Each row comes from the steps of one path. Every step used is in the known rows, and no mark comes twice. Write the path behind each row, first mark first.
Known rows
siru, kudiz, bufo, lonasi: [ 1.150  0.480  0.326 -0.475  5.273 -0.595 -4.713 -0.620  0.516  2.510
 -3.530 -5.240 -1.164 -0.145 -2.300  3.076 -5.593 -1.533  1.823 -4.854
 -3.400  1.834  3.687]
kozeku, rozeg: [-3.515 -0.582 -1.746 -0.086  0.368 -1.270 -2.232 -3.207  1.435  0.105
  0.769 -1.171 -0.367  0.059 -1.357  0.646 -1.406 -0.697  0.503 -5.230
 -1.361  0.947  1.043]
sirib, rozeg, bozerol: [-4.315  0.416 -3.048  0.754  1.101 -3.030 -2.084 -3.576 -0.092 -0.441
  1.912  0.158 -2.368  0.197 -1.043  0.773 -2.137 -2.454  0.350 -4.561
 -0.067  0.723 -1.428]
bufo, lonasi, lazekig, sirib, rozeg, dosuvap: [-0.294  0.834 -2.528  1.615  2.061 -4.061 -3.566 -4.007  2.180  0.719
 -0.382 -3.203 -2.204  1.515  1.993  0.805 -1.549 -5.220  2.180 -3.880
  1.241  2.582 -1.194]
kozeku, rozeg, dosuvap, lazekig: [-3.872 -1.297 -1.967 -0.244 -1.184 -1.498 -3.058 -4.327  0.298 -0.770
  2.224 -0.468  0.450  2.693 -0.158 -0.860 -0.824 -1.465  2.115 -3.861
 -0.510 -0.648  0.886]
lonasi, lazekig, sirib, rozeg, dosuvap: [-1.418  0.735 -2.821  1.248  0.281 -4.312 -2.943 -4.440  1.751 -0.858
  0.850 -2.472 -2.345  1.195  1.426  0.066 -0.598 -4.854  1.896 -4.640
  1.830  1.221 -1.768]
sirib, rozeg, dosuvap, lazekig: [-3.104 -0.014 -2.394  0.532  0.140 -2.811 -2.993 -4.098 -0.418 -1.552
  1.930  0.056 -1.163  1.981 -0.190 -1.712 -1.510 -2.974  1.996 -3.553
  0.816 -0.835 -0.545]
bufo, kudiz, kitidum: [ 0.043 -0.137 -1.110 -0.866  5.460 -1.427 -4.220 -1.886  1.828 -0.767
 -1.802 -3.522 -2.717 -0.434 -2.854  0.850 -4.508  0.250  2.105 -5.694
 -1.101  0.898  1.753]
lazekig, sirib: [-1.273  0.872 -1.400  0.258 -0.382 -2.627 -2.714 -2.299  1.990  0.128
 -1.469 -2.866 -1.855  0.478 -1.203  0.879 -0.066 -1.643  1.703 -6.492
 -0.626  1.041 -0.076]
sirib, lazekig: [-1.404  1.403 -1.756 -0.515  1.266 -2.139 -2.277 -2.253  0.166 -0.122
 -0.690 -1.567 -1.071  0.727 -2.217  0.246 -1.615 -2.976  1.543 -3.954
 -1.305  0.720  1.080]
siru, kudiz, bufo, lonasi, lazekig, sirib: [ 3.017  1.554 -0.115  0.668  4.617 -2.364 -5.479 -1.661  2.367  2.904
 -4.495 -7.485 -2.065  0.186  0.110  4.354 -3.824 -3.591  2.891 -5.955
 -2.061  3.137  2.316]
kudiz, sirib, rozeg: [-3.226  0.143 -1.217  1.333  3.490 -3.139 -2.864 -2.264  0.004  0.102
  0.056 -1.663 -1.603 -1.372 -0.999 -0.267 -3.183 -2.651  1.097 -4.006
  0.856  1.091 -0.130]
bufo, kudiz, siru: [ 0.689  0.509 -0.689 -0.666  4.706 -1.004 -3.745 -1.659  1.095  0.625
 -2.482 -3.264 -3.162 -0.923 -3.039  0.957 -4.018 -0.288  1.927 -5.066
 -2.529  0.984  3.482]
lonasi, lazekig, sirib, rozeg: [-0.939  1.748 -2.529  1.826  1.110 -4.427 -2.843 -3.986  2.582 -0.356
 -0.505 -2.936 -2.866 -0.360  1.014  1.026 -0.254 -4.319  1.529 -5.991
  1.408  1.996 -1.871]
lonasi, lazekig: [-1.134  1.230 -2.389  0.842  1.485 -2.600 -3.172 -3.144  1.613 -0.061
 -1.187 -1.637 -1.131 -1.141 -1.604  1.074 -1.239 -2.214  1.090 -5.520
 -0.327  2.197  0.651]
siru, kudiz, bufo, lonasi, lazekig, sirib, rozeg: [ 2.337  1.728 -0.533  1.409  5.479 -3.268 -4.997 -2.476  2.245  2.360
 -3.253 -7.057 -2.970 -0.015  1.309  3.752 -4.339 -4.911  2.481 -5.400
 -0.831  2.968  0.868]
sirib, lazekig, lonasi: [-1.262  2.144 -1.754 -0.364  1.153 -1.921 -2.948 -3.272 -0.493 -0.536
 -1.113 -1.849 -0.382  1.624 -2.375 -0.590  0.043 -5.255  3.144 -3.931
 -1.391 -0.108 -0.191]
lazekig, sirib, rozeg, bozerol: [-3.487  0.806 -2.733  0.949 -0.146 -3.947 -2.192 -3.670  1.058 -0.222
  1.232 -1.597 -3.120  1.213  0.346  1.298 -0.645 -3.245  1.176 -5.592
  0.493  0.797 -2.476]
kudiz, kitidum: [-1.295 -0.038 -1.703 -0.833  3.074 -1.127 -3.850 -1.171  0.851 -0.974
 -1.278 -2.519 -1.023 -0.340 -3.019  0.519 -3.998 -0.420  1.794 -5.365
 -0.830  0.796  0.532]
lazekig, sirib, kudiz: [ 0.307  1.295 -1.129 -0.288  0.055 -1.655 -2.941 -2.600  3.613 -0.159
 -1.678 -3.657 -3.461  1.644 -0.688  0.071 -1.167 -1.887  2.937 -6.342
 -0.779  0.728 -1.142]
rozeg, dosuvap, lazekig: [-2.477 -0.187 -1.935 -0.180 -0.732 -1.965 -3.385 -3.309 -0.252 -1.010
  0.674 -0.433 -0.201  2.202 -1.415 -1.139 -1.005 -1.632  2.408 -4.125
 -0.341 -0.589  0.862]
rozeg, dosuvap, lazekig, sirib, kudiz, kitidum: [ 0.779  0.035 -1.390 -1.316  0.670 -1.296 -5.039 -2.685  2.464 -1.834
 -0.707 -4.371 -2.564  4.435  0.099 -1.269 -3.081 -2.154  5.470 -4.889
  0.413 -0.958 -1.672]
kudiz, bufo, lonasi: [ 0.358 -0.128 -0.255 -0.140  3.931 -0.839 -4.244 -0.411  0.691  2.403
 -2.767 -3.661 -0.678  0.187 -2.937  1.694 -4.274 -1.775  1.575 -4.207
 -2.587  1.902  2.407]
rozeg, sirib, lazekig: [-0.500  1.268 -1.454 -1.425 -0.612 -2.541 -1.218 -2.242  0.341 -0.733
 -0.377 -1.109 -0.221  2.573 -1.914  0.543 -0.771 -3.034  2.677 -4.854
 -1.324  0.911  0.310]

Which path is each row?
[-1.654  1.652 -0.902  0.291  2.907 -2.445 -3.687 -2.540 -1.207  0.254
 -1.494 -2.885  0.038  0.926 -1.980 -0.591 -1.070 -5.692  3.808 -3.011
 -0.555  0.249  0.120]	kudiz, sirib, lazekig, lonasi
[-1.066  1.428 -0.345 -0.195  4.294 -2.463 -3.512 -1.790 -0.753  0.863
 -1.880 -4.064 -1.156 -0.332 -1.187  1.615 -3.959 -3.202  2.452 -3.701
 -1.313  0.981  2.699]	siru, kudiz, sirib, lazekig
[-5.070 -0.817 -2.640 -0.098 -0.222 -1.720 -2.175 -3.806  0.612  0.348
  2.139 -0.352 -0.733  0.908 -1.010  1.678 -1.508 -0.883  0.431 -4.885
 -1.438  0.917 -0.052]	kozeku, rozeg, bozerol
[-2.429  0.736 -0.657  1.038  4.876 -2.920 -3.357 -2.471 -0.176  0.194
 -0.664 -3.197 -2.045 -1.760 -0.393  1.127 -4.448 -2.432  1.316 -4.669
  0.026  0.977  1.169]	siru, kudiz, sirib, rozeg
[-2.452  0.017 -2.144  0.379 -0.342 -3.442 -2.338 -3.541  1.025 -0.993
  1.136 -1.930 -2.265  1.833  0.431 -0.669 -0.891 -3.521  1.643 -4.612
  0.974 -0.040 -1.454]	lazekig, sirib, rozeg, dosuvap
[ 2.641  1.264 -0.663  0.012  1.931 -1.933 -4.575 -2.154  3.736  0.923
 -2.768 -5.974 -3.313  1.361 -0.544  1.359 -2.732 -3.716  3.624 -5.902
 -0.712  1.559 -0.650]	lonasi, lazekig, sirib, kudiz, bufo
[-0.470  0.737 -0.316  0.056  5.374 -2.978 -3.411 -2.225  0.441  0.914
 -1.648 -3.539 -2.389 -0.091 -1.669  0.494 -3.212 -2.797  2.554 -3.421
 -0.795  1.184  2.622]	bufo, kudiz, sirib, lazekig
[-2.602 -0.753 -1.374 -0.990 -1.422 -1.690 -1.183 -3.156  1.568 -0.518
  1.026 -0.731  0.477  1.882 -1.038  0.906 -0.569 -0.754  1.690 -6.128
 -1.333  1.130  0.203]	kozeku, rozeg, sirib
[-0.873  2.193 -0.284 -0.015  4.233 -2.193 -4.151 -2.799 -1.389  0.388
 -2.274 -4.386 -0.386  0.569 -1.360  0.771 -2.396 -5.500  4.075 -3.683
 -1.349  0.136  1.417]	siru, kudiz, sirib, lazekig, lonasi
[-1.784  1.346 -1.737  1.374 -0.258 -3.789 -3.029 -3.775  1.563 -0.753
 -0.142 -2.193 -2.532  1.436  0.800 -0.202  0.345 -3.190  2.493 -5.931
  0.974  0.120 -1.665]	dosuvap, lazekig, sirib, rozeg
[ 1.196  0.235 -1.106 -2.258  1.673 -0.522 -2.989 -1.428  2.659 -1.863
 -1.182 -2.834 -1.749  2.656 -2.154 -0.026 -4.339 -0.753  4.149 -6.092
 -0.921  0.714 -1.304]	rozeg, sirib, kudiz, kitidum
[-0.034  0.595 -1.360 -0.481 -1.515 -1.893 -3.776 -3.739  2.505 -1.017
 -0.211 -2.920 -2.593  4.296  0.552 -1.438 -0.610 -2.649  4.503 -4.967
  0.031 -0.790 -1.274]	rozeg, dosuvap, lazekig, sirib, kudiz
[ 3.832  0.883 -0.415 -0.709  3.097 -1.059 -3.989 -1.550  3.219  1.619
 -3.030 -4.476 -1.558  2.536 -1.091  1.857 -4.387 -3.355  4.228 -4.998
 -1.862  3.064  0.244]	rozeg, sirib, kudiz, bufo, lonasi, lazekig
[ 2.798  0.652  0.327 -0.431  3.154 -0.728 -4.627 -0.797  3.416  2.400
 -3.663 -6.212 -3.102  2.285 -1.022  1.391 -3.913 -2.744  3.675 -5.078
 -2.196  1.709  0.272]	lazekig, sirib, kudiz, bufo, lonasi
[-0.300  1.481 -0.340  0.232  5.354 -2.683 -4.112 -3.270 -0.260  0.495
 -2.060 -3.829 -1.701  0.820 -1.833 -0.332 -1.586 -5.022  4.139 -3.377
 -0.835  0.387  1.271]	bufo, kudiz, sirib, lazekig, lonasi
[-3.497 -0.558 -1.494  1.197  1.932 -3.376 -3.723 -3.366 -1.134 -0.791
  1.551 -0.961 -0.787  1.297  0.212 -1.774 -2.613 -3.412  2.706 -2.641
  1.701 -0.521 -0.222]	kudiz, sirib, rozeg, dosuvap, lazekig
[-1.828  0.003 -0.698  1.273  5.950 -3.404 -3.258 -2.964  0.970  0.316
 -0.439 -2.651 -3.349 -1.475 -0.828  0.027 -3.670 -2.011  1.407 -4.342
  0.533  1.189  1.081]	bufo, kudiz, sirib, rozeg
[ 2.934  1.045 -0.709  0.163  4.973 -0.728 -5.044 -1.643  3.036  2.242
 -3.326 -4.970 -2.414  0.655 -1.428  1.548 -5.173 -3.287  3.052 -4.099
 -1.860  2.869  0.971]	sirib, kudiz, bufo, lonasi, lazekig
[ 1.448 -0.970  0.283 -1.661  2.111  0.220 -3.090 -1.652  3.022  1.744
 -1.131 -4.068 -0.799  3.685 -0.831  1.444 -4.482 -1.836  3.689 -4.697
 -2.883  1.825  0.555]	kozeku, rozeg, sirib, kudiz, bufo, lonasi
[-2.721  0.043 -0.943  0.877  3.256 -3.136 -4.239 -3.615 -1.310 -0.652
  0.806 -2.505 -1.199  0.922  0.830 -0.341 -3.865 -3.180  2.929 -3.351
  0.852 -0.576  1.058]	siru, kudiz, sirib, rozeg, dosuvap, lazekig
[-1.997  0.083 -0.913  1.261  4.277 -3.344 -4.757 -5.101 -0.840 -1.028
  0.601 -2.258 -1.747  2.063  0.199 -2.292 -1.465 -5.039  4.618 -3.020
  1.314 -1.195 -0.382]	bufo, kudiz, sirib, rozeg, dosuvap, lazekig, lonasi
[ 0.924  1.029 -0.972 -1.155  2.698  0.194 -3.562 -1.240  1.713  0.138
 -2.213 -3.070 -3.093  0.332 -2.735 -0.175 -4.695 -1.180  2.860 -4.516
 -2.351  0.583  1.191]	sirib, kudiz, siru
[-1.688  0.584 -0.227  0.315  3.953 -2.057 -3.791 -1.701 -0.033  0.826
 -1.946 -3.664 -1.103 -1.584 -1.594  1.715 -3.909 -1.140  1.721 -5.198
 -1.195  1.217  2.587]	siru, kudiz, sirib
